Each row was made from one small tree. The marks that hang from a mark follow it in brackets, in alphabetical order. Every link used is in the known rows. Write each row's tree.
Known rows
panip[memon[bofigu sobu]]: [-19   2  25  15   2 -11   9  -6   7  -6   7   6   9   4   0   7 -23  -8
   6  -7   4  -7   4 -13   0   4   3 -19  18  -6   0   6  -5   4  16  -2
   5   9   9  14   9  11 -22   1   4 -17 -12   7  -1   4  13  -2  -4  -3
   2 -11  -1]
bofigu[memon[bibere[tupo] sobu]]: [-18  -3  23 -12  -3 -10  -3 -17  -2  -8 -11 -22  -3  -1  12   1 -22  16
   0   5  -6  -4   6  -6  -9   3  10 -12  11  -5   1  11   9  -1  -7   2
  -5  -9   7 -11  -7  -8  -5   2   5 -10 -12  21   7   4  -2 -19   4  -6
   5  -7   9]
memon[bibere]: [-14  -6   2   1  -2  -6   2 -17   9   1  -2 -10   8   4  -9  -2  -6 -10
   0  12  -6  -7   3  -6  -8   1   9  -8   7  -4  -5   1   4  -5  -6   5
   3  13  18   0  -1  -1 -14 -15   5   2 -16   3   5   0  -4 -10   6  -9
   2  -6  -9]
bibere[memon]: [  1  -3  -1   5   1  -6 -14  -8   2  -9   3   1   0  -4 -16   1   2 -10
   1   5  -5 -16  -1 -11   0  -4  14  -7   9   4  -7  -2   1  -4   2   3
 -10   9   9   7  -9  -2  -9  -6   6   0 -12   2   0  -3   3   1   3  -9
   3  -7 -11]
panip[memon]: [ -3   1  -2  22   3  -8   1  -6  16   1   7   5  10   0 -17   2  -2  -7
   0   5   6 -16  -2 -10  -3  -1   9 -12   8  -2  -4  -2   0   7   3   2
   5  13  23  11   8   9 -13 -13   4   4 -15  -8   3   4  11   1  -5  -8
   1  -7 -21]
bibere[bofigu memon[panip] tupo]: [ -5  -1   7   3   4  -2 -26   1 -27  -6  -2   2 -15 -10  -2   4  27 -11
   1  -7   6 -25  -4 -16   9  -6  19  -5 -20  15  -2   6  10   8  -3   5
  -1   6 -15  12  -6   5   3  14   8  19  -9  -6  -3  -2  11  -1   2  -3
  -1 -13   1]
panip[bibere[bofigu[tupo]] memon]: [ 10   0  -2  34   3  -5   4  -1   1  -4   7   9   2   3 -19  -3  16  -3
 -11  -2  17  -5 -13  -6  15  -9   3 -16 -23   2  -1 -10   3  14  15  -3
 -17  -1   6  16  12  10   1   3   3  -1 -10  -5   4  -6  14  -5  -2 -15
   3  -9  -4]
bibere[bofigu memon[panip sobu] tupo]: [-22  -1  23   0   0  -2 -21   0 -27 -11  -3  -1 -14 -11   8   5  16 -11
   4 -10   2 -26   5 -15   6  -3  17 -11 -14  14  -1   8   8  10   0   2
   4   3 -15  14  -8   0  -4  26   6   9 -10   5  -7  -1  13  -6   3   4
   0 -16  11]
memon[bibere bofigu[tupo] sobu]: [-17  -1  30 -16  -4  -8  12 -25  -3 -12  -1  -6   2   7   8   4 -28  -9
   4   1   0  12   8  -6   4   3   0 -15   3  -9   1   7   0  -7  11  -2
  -7  -1   3   0   5   4 -15  -4   7 -20  -8  20   3  -3 -10 -15   8  -8
   5  -4  14]
memon[panip sobu]: [-15  -3  10   7  -1  -5   0 -14   1  -4   0  -1   9  -5   9   6 -10 -17
   4   8   1  -6  10 -10  -5  10   7 -10  -3   0  -4   0  -1   8  -5  -2
  24  14  12  -6  10   0 -21  -5   3  -6 -11  14  -4   3   8  -7   1   5
   1  -3   1]
bofigu[memon]: [  6  -5 -11   1   1 -10  -5 -15   7  -5  -4 -10   8  -1  -2   1 -16   7
  -8  16  -1   3  -4  -4  -1   5   7  -7   1  -1  -8  -3   0  -1  -6   1
  -5   1  10 -11   2  -1  -5 -17   5 -12 -10  10   4   3   4  -5  -1  -5
   5   1  -7]
bofigu[bibere[tupo] memon[panip sobu]]: [ -1  -1   7  -7  -2 -11  -4 -11  -4  -5  -5 -10  -7  -6  27  13 -19  15
   0   6   6   3  -1  -6  -8   8   4  -6  -8   6  -4   7   2  10 -13   0
  12  -2 -11 -22   1   7  -6   6   5  -6  -4  28   1   7   9 -11  -7   6
   5   1  -2]
memon[bofigu[bibere tupo]]: [ 10  -1  -8  -4  -2 -12   7 -15   1 -11   6   4  -2   7   2  11 -19  -4
  -2   3   5  18  -9  -4   3   0  -4  -7  -7   1  -9  -1  -4  -3   3  -2
 -10   0 -12  -9   6  19  -9  -6   6 -14  -1  17   0  -4  -2  -2  -6  -5
   6   3  -9]
memon[bofigu[tupo] panip sobu]: [ -8   0  19  -6  -1  -6   3 -18  -8 -11   2   3   0   1  11   9 -19 -17
   7   0  11   9   6 -10  10  11   0 -12 -16  -1  -1   3  -4   6   9  -7
  13   6  -4 -12  13   7 -15  -5   7 -16  -3  24  -2  -1   0  -6   4   0
   2   2  16]
bofigu[bibere]: [ -2  -6 -18   6  -2 -10   3 -13   9  -3   3  -2   6   1  -1   8 -12  -5
  -4  11  -5   2  -7  -3 -11  -1   3  -7   2   3 -13  -4  -2  -2  -9   2
   4  11   3  -1   3  10 -15  -6   2  -1  -9  10  -1   0   7  -2  -8   0
   5  -3 -26]
bofigu[memon[bibere sobu] tupo]: [  0  -3  14 -20  -7 -11   8 -27   7  -6  -8 -14   1   2   9   0 -24  13
  -3  19  -2  15   8   1   0   3   4  -9  -6  -8   0   0   2  -6  -1   0
  -8  -6  11 -12   2  -6  -6  -9   5 -17 -11  23   9   1 -10 -22   8  -8
   6   0  13]
bibere[bofigu[memon[panip sobu]] tupo]: [-16  -2  12   0   0  -8 -16  -8 -22  -6 -10 -11  -4  -6  20   6   0   5
  -5  -1   6  -5   3  -8   7   4  11  -9 -21   7  -1   8   6  13  -7  -1
   8  -6 -13  -6   4   2   1  16   5  -4  -7  14  -1   6  13 -12   0   5
   1  -9  16]
panip[memon[bibere sobu]]: [-21   0  24   9  -2  -7  13 -13  16   5   3  -1   9   4  -3  -1 -11  -4
   7   7  -2 -12  11  -9  -9   1   7 -18  18  -9   3   6   2   3   2   4
   9  11  25  16   7   2 -21  -3   2   0 -20   4   4   5   4 -13   2  -8
   2 -10  -7]
bibere[memon[sobu] tupo]: [-17  -1  26   3   0  -6 -17  -4  -9 -21  -3  -7  -7 -12  -2   5 -10  -4
   8  -7  -5 -25   0 -14  -5  -4  14 -15  14   6  -2   8   6  -1   4   1
  -9  -4  -1  10 -19  -6 -10  15   6  -3 -10  15  -2  -4   9  -7   0  -5
   3 -10   0]
bofigu[memon tupo]: [ 20  -4 -16  -6  -1 -12  -5 -19   3 -11  -4 -10   2   0  -1   3 -10  10
  -8  16   6  11  -7  -1   5   1   5  -4 -16  -2  -7  -7   1  -2  -2  -3
 -13  -7   8 -14   4   2   4 -18   5 -11  -4  15   6   0  -3  -9   1 -10
   6   6  -2]

Which tree is each row?
[  9   4   7  12   3  -9   4  -9   5  -7   8   9   3   6 -13   7  -5  -7
   1  -4  15  -2  -5  -9   9   0   2 -12  -5  -4  -1   1  -2   5  20  -3
  -8   1   6   5  10  19  -6 -13   9  -5  -7   5   4  -1   1   0  -3 -12
   3  -1  -5]
panip[memon[bofigu[tupo]]]
[  7  -3 -12  -2  -1 -13 -10  -9   6  -8  -4 -13  -3  -4   8  10 -15  20
  -7   3   1   3 -12  -2  -9   0   5  -4   0   6  -9   4   4   1 -11   2
 -12  -8  -9 -17  -7   7   2  -2   6  -3  -6  15   6   4   7  -6 -10  -5
   7   0 -17]
bofigu[bibere[tupo] memon]
[  1   2  -1  17   3 -12   7  -4  17   3  13  11   5   7  -2  10 -15  -2
   2  -4   4  -1  -8 -10  -3   1   1 -11  10  -1  -6   3  -4   4   9   3
   1  12   0   6  11  26 -16  -5   4  -5  -9   2   1   5   9   4 -12  -6
   4  -6 -21]
panip[memon[bofigu[bibere]]]
[-22   1  33  -2   1  -7 -12  -3 -11 -24  -1  -4  -8  -6   3   8 -20  -6
   9 -17  -3 -17  -1 -18   2  -1  10 -19  16   5   0  14   3  -2  14  -1
 -12  -4 -13  11 -16  -1 -11  13   9 -14  -8  14  -2  -2   6  -2   1  -3
   3 -11  11]
bibere[memon[bofigu sobu] tupo]
[ -2  -2  12  -5  -3  -5  -4 -10   3  -1   4   7  -8  -8  11  13  -5 -10
   8   7  -5  -6   6 -10  -5   2   8  -7  -2   8  -7   1  -3   2  -6   3
  15  18  -6  -7   1   5 -21   7   3  -1 -10  14  -6   1   6  -6  -4   5
   3  -5  -7]
bofigu[bibere[memon[panip sobu]]]
[-29  -3  26  -6  -3  -7   0 -14  -5 -10  -6 -17   0  -2   5   2 -17  -4
   6  -1  -5 -17   7  -7 -13   0  10 -16  15  -2   1  11   8  -1  -4   2
   1  -2  11   5 -11  -7 -14   4   4  -2 -15  16   3   1   2 -16   4  -6
   2  -9   1]
memon[bibere[tupo] sobu]
[ 18  -5 -11  14   0 -10  -6 -11  -4  -8  -6  -4  -2   2  -1  -4   0  12
 -18   9  10  13 -13  -2  18  -5   3 -11 -28   1  -5 -11   4   5   4  -3
 -24 -13  -3  -8   6   0   9  -4   4 -18  -4  12   6  -5  10 -10   1 -11
   7  -4  12]
panip[bibere[bofigu[memon tupo]]]
[-12  -2  26 -15  -3  -8  -7 -16  -4  -1  -8 -13  -5  -4  19   4 -11  10
   5   5   4  -6  10  -8  -3  10  11  -7  -2  -1   5  12   8   4 -10   3
  13  -1   3 -18  -2  -6  -7  -5   6  -1 -10  22   6   6  -1 -19   7  -2
   4  -4  15]
bofigu[memon[bibere[tupo] panip sobu]]
[  4  -6   6  10  -2 -10   3 -12  -3 -11  -7  -8   0   0   8  -2 -12  11
 -16   5   7  17  -6  -2  15  -4   1 -17 -24  -1  -4  -8   1   6   6  -6
 -23 -16  -5  -4   8  -6   2   8   1 -32  -3  19   4  -3  14 -16   3  -4
   7  -7  20]
panip[bibere[bofigu[memon[sobu] tupo]]]
[  6  -2  19 -23  -6  -7   4 -27   6   1  -7  -7  -4   2  15   4  -8   7
   2  20   7  16  12  -3   4   9   6  -5 -16  -5   3   2   3   1  -6   0
   9   0   8 -26  12  -4  -6 -15   5 -10  -8  25   8   5  -9 -21  10  -5
   4   4  19]
bofigu[memon[bibere panip sobu] tupo]
[-20   1  15  13   2  -5  -5  -4  -9   1   1  -3  -3   4 -11  -2  17   0
  -2  -7   6 -26  -2  -8   1  -9  13 -12  -2   1   4   9  12   7   2   8
  -7   3   6  25  -1  11  -2  12   4  21 -18 -15   6   3   8 -10   2 -11
  -1 -17 -11]
panip[memon[bibere[bofigu tupo]]]
[-32  -2  28  -5  -3  -3  -7 -12 -23  -3  -6  -9  -6  -2  17   2  11 -11
   4  -2   0 -15  11  -9   1   1  12 -12 -14   4   4  12  11   8  -8   4
  14   5  -3  11   3   2  -9  19   5  11 -14   6  -2   2   4 -16   7   2
  -1 -15  11]
memon[bibere[bofigu tupo] panip sobu]
[-16   3  38  -2   3  -5 -15  -3 -18 -17  -1   3 -13  -8   9  11  -8 -13
  12 -16   4 -19   4 -21   7   5  11 -13   6   7   3  16   2   5   9  -1
   3   3 -15   0  -9   3 -12   8  10  -5  -4  16  -4   0   7  -1   3   0
   1 -10  17]
bibere[memon[bofigu panip sobu] tupo]
[ -7  -4  -3  -8  -4  -5   0 -21 -10  -3  -2  -7  -2   6  -8  -2  10  -7
  -9  12  -1   5   3   0   6  -9   8  -7 -21  -2  -3  -2   6  -3  -3   3
  -8   2   3   9   7   5  -1   5   5   4 -11  -1   4  -4  -6 -14   8  -9
   2  -8   0]
memon[bibere[bofigu[tupo]]]
[  3  -2   9 -11   0  -8 -12 -15  -4   4  -8 -11  -4  -1   7   3   2   9
   1   8   7  -9   1  -7   0   8  12  -2  -5   0   3   9  11   4 -14   5
   7   1   3 -24  -3   3   1 -18   9  10  -8  11  10   8  -5 -13   6  -7
   3  -1   6]
bofigu[memon[bibere[tupo] panip]]
[-27  -4   6   0   0  -5  -9  -9 -19  -4  -5 -11  -4   2  -3  -2   8  -5
  -5  -3  -3 -18  -2  -7  -2  -7  13 -11  -5   2  -2  10  12  -1  -4   6
  -9   0  -3  16  -6   3   0  11   5  12 -14  -3   1   0   2 -13   4  -7
   1 -16  -2]
memon[bibere[bofigu tupo]]
[-10  -3  33  20   2  -7   0  -1   3 -16   1   5  -2  -3  -3   1 -24 -10
   4 -13  -2  -9  -3 -18   9   0   5 -23  15  -2  -1   2  -2  -2  19  -2
 -15   2  -1   2  -9  -5 -18   5   5 -30  -7  15  -2  -6  13  -2   3  -7
   6 -13  17]
panip[bibere[memon[bofigu sobu]]]
[ -1   3  20  -2   5  -5 -22  -1 -14 -12   2   8 -13  -6  -1  10   8 -11
  10 -16   9 -22  -5 -20  10   4  12  -6  -1  10   1  12   5   2   8   1
   0   6 -13  -8 -10   8  -5  -4  12   7  -4   7  -1  -1   3   5   4  -8
   2  -7   7]
bibere[memon[bofigu panip] tupo]
[  2  -3   3  -6  -4  -8  -3 -19 -17  -4  -6  -4  -3  -3  16   6   1   5
  -9  14   9  16   7  -3  13   4   5  -6 -41   3  -2  -3   1   9  -3  -3
   3  -3 -10  -7  19   4   0   8   5 -11  -5  18  -1   2   5 -15   3   4
   3   0  18]
bibere[bofigu[memon[panip sobu] tupo]]
[  1   1  12  -9  -3  -9   9 -18  -2  -9   4   7  -4   4  20  16 -23 -11
   5   2   9  21   3  -7   3   8  -5  -9 -17   2  -4   4  -7   4   2  -4
  14   7 -14 -17  15  15 -17   1   5 -16   0  29  -3   1  -1  -8  -4   4
   4   3   5]
memon[bofigu[bibere tupo] panip sobu]
